What can hang from each mark
z764: z280 z384
z305: z203 z764
z384: z203 z360 z764
z360: z384
z280: z203 z360 z764
z73: z764
z346: z203
z712: z203 z764
z542: z203
z203: z346 z384

Known rows, with every way that one mark hangs from another
z305{z203{z384}}: [-12  -5  19  -3  -1  -6  24  -4  18  -4 -31  20 -11  27  41   2  20 -35
  26  -1 -27  30 -34  -1 -34  -6   8  -8  -4   2  19]
z280{z360}: [-14  -6   1   6 -11  11  12   7  10  13  -6  16  14  16 -13   5 -13 -12
  -7  15 -17  -8  -7 -11 -19  12 -16  10  -9   7   8]
z542{z203{z384}}: [-28 -16   2  -4  34  14  16   5 -10   5 -32  15 -27   5  13  39  10 -14
  -4 -17 -18  34 -38 -38 -23 -28 -13  11  19  -4   0]
z712{z203{z346}}: [-36   8 -16  -2  41  18 -15   4  37   3 -54  31  15  26   8  -4  -6  18
  -6  16   5  13 -36   6   7 -39  -6 -16  -5  23  -4]
z712{z203{z346} z764{z384}}: [-45  19   0  26  15  -1   6 -17  55  24 -43   3  12  27   8 -17  11 -17
 -30  14 -11  58 -46  22  14 -19  26 -10  19  49 -17]
z384{z203{z346} z360 z764{z280}}: [-30 -18 -31  -5  33 -20   0  37  45 -37 -24  10 -36  21   6  26 -11  17
 -34  23 -24  48 -50 -61 -33  13   9   8  13 -27   7]
z764{z384{z360}}: [ 23  -4  15  28 -26 -20  -9  -2  -8  -9  -3 -27 -27  -3  17   8  12 -12
 -10  10 -17  47   3  -6 -15  29  12  -6   2 -17  20]
z360{z384{z203{z346} z764{z280}}}: [-58 -40 -29   4  25   1   2  49  36 -12 -19  44 -45  -3 -20 -18   7  -2
 -46  12 -12  47 -37 -60 -29 -10  44  -8   3 -24  -4]
z764{z384{z203{z346} z360}}: [ -6 -22 -14  19 -13 -16 -21  28  28 -12 -28   5 -41   2  20  20  19 -11
 -13  13 -29  50 -15 -19 -22  26   7 -21  25 -23   0]
z542{z203{z346 z384{z360}}}: [-36 -34 -15   6  49   5  -1  15   7   4 -68  16 -26  35  34  64  15  14
   7  -6 -38  62 -52 -50 -28 -35 -49  14  22 -18   2]
z305{z764{z280}}: [  7   6   4   0   7  10  -2  27  24  15  25   0   0  22 -23 -33  -9   9
 -11  30  -8   8 -38   2 -32  -1  22  -3   8  21  23]
z305{z203}: [  7  -5  13 -15 -21   2  16  -6  21   2  -6  10   7  15  18 -19   8 -18
  10  13 -19  15 -18  11 -23   8  15 -16 -16  14  15]
z203{z346 z384{z360 z764{z280}}}: [-39 -14 -24  18  59 -25  16  22  28 -34 -52   8 -39  41  33  44   1  17
 -10   0 -27  66 -59 -55 -35 -15  -9  23   7 -32  24]
z280{z360 z764{z384}}: [-14 -19  12  56  -7   7  23  -1  28   4   0  11   9  -9 -25  12  10 -22
 -13   2 -17  27 -16   3 -49  28  26  17  -6   0   7]
z346{z203{z384{z360 z764}}}: [-11 -24  -1  17  10 -22  39  -6  24 -20 -23 -17 -26  34  64  31   4 -19
  -6   5   4  56 -22 -52 -11  10   6  37  -4 -28   8]
z305{z764{z384}}: [ 16 -10  21  34  -8   5  -1  12  20  19  16 -35 -11  -7  -4 -27   6 -19
 -13   6  -6  17 -10  30 -26   6  27  -4  20  14  20]
z346{z203}: [  9 -10 -18 -11 -27  11  18  -2  19  15  13  14   5  15  18 -23  11 -15
  -8  25  17  10  -1  -2  11  17  19   0  -6  13 -16]
z712{z203 z764{z280{z360} z384}}: [-34  48  18  16 -16  -3  28 -16  49  22  -8  24   8  41 -28 -29  -6 -38
 -53  49 -30  61 -62 -14 -18  19  53  -7  -5  53   8]
z73{z764{z280 z384{z360}}}: [ 41  24  16  33 -27 -26  -1  -2 -19  -2  16 -28 -23   0  22   5  -5 -25
 -41  25 -13  42 -20  -8 -14  45  19   5  -6 -20  16]
z346{z203{z384}}: [ -7 -12 -10  -1  -8   3  28  -2  15  10 -12  21 -16  28  45  -1  23 -30
   9   6   4  24 -15 -16   0   6  14   8   5   0 -13]
z764{z384{z203 z360}}: [ 15  -6  13  16 -32 -24 -12   8  10 -22  -1 -12 -40 -14  17  15   9 -27
 -20  14 -22  42  -3 -32 -24  43  23 -17  15 -28   9]
z280{z203{z384{z360}}}: [-11 -12  19  14  -1  -7  20   0   8  -7 -24 -12 -18  17  47  59  -1 -13
  15  -1 -37  44 -33 -34 -41  16  -2   1  19 -32  12]
z764{z280 z384}: [ 15  13  -7  11 -16 -12   3  12   6  -4  15   7 -38  -7 -16 -27  16 -15
 -30  20 -11  38 -17   1 -23  25  53 -29   3   2  14]
z280{z203{z384} z360}: [-37 -15   9  16  -2  16  44  16  23  14 -24  20   0  16  19  45  -8 -36
   3   4 -44  14 -42 -29 -54  14   0   3  16 -14   6]
z305{z203{z346 z384} z764}: [-27 -27   8  12  32  13  15  26  58  20 -45  16   9  52  39 -10  22 -14
  35   3 -39  27 -60  26 -54 -32 -13  -2  14  23  23]
z542{z203}: [ -8 -15  -3 -16  18  20   5   1  -6  13  -5   4 -11  -5 -11  18  -2   4
 -20  -2  -7  19 -22 -26 -14 -14  -7   8   8   8  -5]
z384{z203{z346} z360 z764}: [-36 -35 -20   4  33 -16  -1  24  42 -31 -35  -9 -22  10  25  40  -9  11
 -18  -2 -17  33 -27 -47 -19   1 -16  22  17 -31  -1]

Rows
[  7   0   8  12 -15  -1  -5  36  37   4  33  -2 -41  -7 -24 -37   9 -28
 -36  32 -19  30 -38  -5 -47  29  61 -28  29   8  17]
z305{z764{z280 z384{z203}}}
[-19 -22 -17  -1   6  -6 -22  24  30 -17 -30  15 -16  18  18  31   2  14
   1  14 -27  27 -23 -31 -16   7 -26  -5  18 -23  -6]
z384{z203{z346} z360}
[-55  22  -6   3  33   7   4 -18  56  24 -44  15  34  43   8  -6  -3   6
 -15  16  -8  34 -51   8  23 -38  -3   4  10  50 -19]
z712{z203{z346} z764}
[-40  -5  -9  22 -12 -15  10  10  50  13 -17  -2 -19   0  12  -7  26 -31
 -25   3 -35  46 -35   6  -3  16  26  -9  46  19 -33]
z712{z764{z384{z203{z346}}}}
[ -8  37  37  28 -14 -22   4 -39  33   6 -21 -31   7  29  19   2   2 -22
 -30  23 -18  76 -34  -6   8   9  25   2   1  26   9]
z712{z203 z764{z384{z360}}}
[-43 -31 -13  29  60 -22  17  11  23 -29 -64 -12 -24  31  51  56   0   9
   7 -21 -20  48 -35 -41 -21 -24 -30  35  15 -34  16]
z203{z346 z384{z360 z764}}
[-26 -18 -13  21  31 -11  -8  12  14 -12 -58  13 -18  40  43  47  16  11
  26  -7 -30  43 -33 -25 -17 -18 -42  11  14 -24  11]
z203{z346 z384{z360}}
[-72  21   1  14  53   1  13 -15  54  15 -72  24  15  57  31  17   8 -11
   3   0 -21  50 -68  -2  15 -52 -10   9  20  38 -14]
z712{z203{z346 z384} z764}
[-71   7 -23   9  88  -3  19  15  51 -27 -69  37 -24  41  21  15  -8   8
 -24   7  -1  54 -80 -33 -19 -45  20   3  -1   7  16]
z712{z203{z346 z384{z764{z280}}}}
[ -1   0  -5   3  19 -28   8   6  14 -33   1 -20 -25  15   0  19 -15  15
 -30  18  -9  47 -31 -50 -25  15  14  22 -14 -22  31]
z384{z360 z764{z280}}
[-10 -28   0  -1  11  20   4  22  63  31 -18   6  25  45  16 -36  10  -2
  20  22 -28  12 -43  37 -43 -21  -5  -7   7  38  19]
z305{z203{z346} z764}
[  2  23   2   8 -10   7  19  11  -5  19  16  13  19  19 -12   1 -26 -27
 -35  28 -12 -12 -29 -15 -21  31  -7  20 -12   5   1]
z73{z764{z280{z360}}}
[-16 -17 -19   2  20  29  11  46  60  31   3  12   5  25  -7 -13  -6  15
 -10  32 -35  17 -67   8 -58  -4  24 -17  33  21   7]
z305{z764{z280{z203{z346}}}}
[-19 -25  26  42  20  -1  30  -9  26 -17 -23  -2   0   8  32  78   3   1
  18 -10 -35  51 -49 -35 -64  14   5  24  17 -39  10]
z280{z203{z384{z360}} z764}
[-21 -16  16  25  38 -28  22  -7   4 -35 -36 -28 -26  19  46  54  -9  -4
  -1 -20 -12  49 -22 -48 -20  -6 -16  41   5 -39  26]
z203{z384{z360 z764}}
[-74 -62 -18  18  15  13  17  43  40   6 -39  42 -13   4 -15   2  -6 -21
 -37   3 -23  25 -22 -59 -35  -8   3  13  -1 -22  -1]
z280{z360{z384{z203{z346} z764}}}
[ 11  17   6   0 -12  13  26   8   3  16  27  -7   5  -9  11  13 -26 -24
 -34  20 -13   1 -39  -6 -26  34  29  -2   8  -6 -11]
z73{z764{z280{z203}}}
[ 16   5   1   7 -33 -29 -14  17  12 -25  12   9 -57  -4  -2   3  11 -18
 -37  34 -30  62 -24 -41 -36  53  44 -29  10 -26  18]
z764{z280 z384{z203 z360}}
[-54  37 -16  -6  32   2   3  -5  61  19 -33  34  18  51  -8 -21  -2  13
 -29  36 -17  52 -75  -3  11 -29  19 -10   6  52 -10]
z712{z203{z346} z764{z280}}
[-24  37  26  23  -6 -10  15 -35  35  16 -15 -14   7  14   6 -22   2 -33
 -35  12  -4  53 -33  13  15  -3  44  -6   7  43  -5]
z712{z203 z764{z384}}
[-38 -44 -13  57   4  29  38  22  63  19 -23  24  17  -6 -10  33  10 -13
 -11  10 -41  33 -50   8 -75  24  29   1  20   1  -7]
z280{z203{z346} z360 z764{z384}}
[-48 -33 -26  -3  58  20   7  21   8  13 -60  29 -24  17  18  41  19   4
   3 -14 -26  38 -53 -31 -23 -48 -33   8  29   1  -9]
z542{z203{z346 z384}}
[-18   0  -8  -8 -19  23  34  23  32  18  11  33   3  17 -21   7 -19 -17
 -26  42 -43  13 -48 -31 -62  37  30 -16   2   6   8]
z764{z280{z203 z360}}
[-59 -57 -18  13  26   2   1  39  30  -6 -31  23 -31 -16   1  -1   6  -7
 -32  -8  -9  31 -13 -47 -16 -20  18   3  10 -27 -10]
z360{z384{z203{z346} z764}}
[ 10  17  23  18   1 -12  26   5  -4   0  -6 -11 -18  20  52  55 -15 -28
 -17  14 -34  39 -59 -39 -39  35   4  12  16 -37   7]
z73{z764{z280{z203{z384{z360}}}}}
